In the rows, 128 means zero.
Known rows, with every step that occurs
meti/gutarop/naneli: [145 117 170 124 145 106 119 131 122 159 111 121 116 129 122 145 128 176]
mularo/meti/pusati: [133 119 143  95 138  87 114 126 158 161 136 139 145 120 103 120 148 161]
mularo/meti/gutarop/naneli: [143 110 183 104 154  60  92 121 126 180  83 127 119 109 104 122 137 185]
gutarop/kunut/mularo/meti: [134 113 159  86 116 116 114 132 113 128  71 119 113 168  94 150 140 176]
naneli/pusati/kunut: [ 97 123 169  97 161 119 151 113 141 184 167 142 124 131  91 173 136 142]
kunut/mularo: [120 133 130 123 126 170 139 126  98 120  99 114 125 149 134 144 126 134]
gutarop/meti/pusati: [131 158 133 113 134 128 136 134 154 178 159 128 144 132 109 103 150 178]
pusati/meti/gutarop/kunut: [140 116 172  87 122 128 136 127 153 134 138  98 144 182  93 170 133 175]
kunut/mularo/meti/gutarop: [117 118 152  94 159 113 114 106 110 150  93 107 134 128 107 141 135 163]
naneli/gutarop/kunut/mularo: [125 140 163  98 127 165 163 154 120 108 101  97 115 180 111 205 128 172]
meti/gutarop/naneli/pusati/kunut: [113 113 211  91 178  97 140 114 135 215 150 134 109 132  84 191 139 188]
meti/pusati/kunut: [126 129 151 100 149 121 149 137 163 171 190 129 131 147  93 170 139 142]
mularo/meti: [127 121 141 109 137  84 103 117 134 148 100 135 135 109 109 107 136 140]
gutarop/naneli/pusati: [123 115 180 114 132 120 129 124 119 176 103 150 113 131 121 142 140 179]
famulis/mularo/meti/gutarop/naneli/pusati: [102 117 189  87 170 109 120 109 104 186  82 148 130 123  95 139 132 196]
kunut/mularo/meti: [120 125 144 101 136 125 115 115 104 138  74 122 130 130 117 123 135 147]

Rows
[124 134 177  78 139 120 138 142 124 127  74 103 123 159  93 182 137 184]
naneli/gutarop/kunut/mularo/meti
[ 88 112 192  64 192 105 138  90 124 203 132 122 131 130  69 187 143 177]
naneli/pusati/kunut/mularo/meti/gutarop
[105 119 217  73 162 105 125 109 101 215  71 142 107 138  80 166 143 191]
gutarop/naneli/pusati/kunut/mularo/meti
[132 110 154 100 130 153 142 135 116 120 121  98 112 186 102 190 131 179]
meti/gutarop/kunut/mularo
[118 133 154  94 149 161 161 132 131 164 161 116 129 168  98 187 136 151]
meti/pusati/kunut/mularo
[124 123 164  80 160  75 123 126 166 190 161 136 139 125  74 150 146 154]
mularo/meti/pusati/kunut
[112 106 204  81 164 107 118 102 101 196  68 132 119 131 100 156 146 215]
kunut/mularo/meti/gutarop/naneli/pusati
[123 180 150 106 158 133 163 144 166 176 163 114 151 123 109 134 146 185]
naneli/gutarop/meti/pusati
[107 187 174  84 178 160 181 140 144 197 160  97 141 150  88 182 143 186]
naneli/gutarop/meti/pusati/kunut/mularo
[126 123 145  88 136 129 128 124 130 154 107 126 142 144 110 137 146 171]
kunut/mularo/meti/pusati
[142 126 189 104 137 123 121 121 129 165 103 108 143 148 119 142 128 177]
pusati/meti/gutarop/naneli
[138 111 160  74 115 120 128 142 139 145 108 121 125 180  86 165 151 197]
gutarop/kunut/mularo/meti/pusati
[101 120 174  87 154 140 147  95 148 170 153 117 164 143 107 159 138 169]
naneli/pusati/meti/gutarop
[115 106 188  73 132 132 150 111 158 160 153 114 147 182  83 186 143 198]
naneli/pusati/meti/gutarop/kunut
[134 116 186  97 153 102 103 117  97 171  55 114 117 131 109 141 135 194]
kunut/mularo/meti/gutarop/naneli
[120 107 189 106 156 110 131 115 127 186 126 138 117 129 112 162 141 196]
meti/gutarop/naneli/pusati
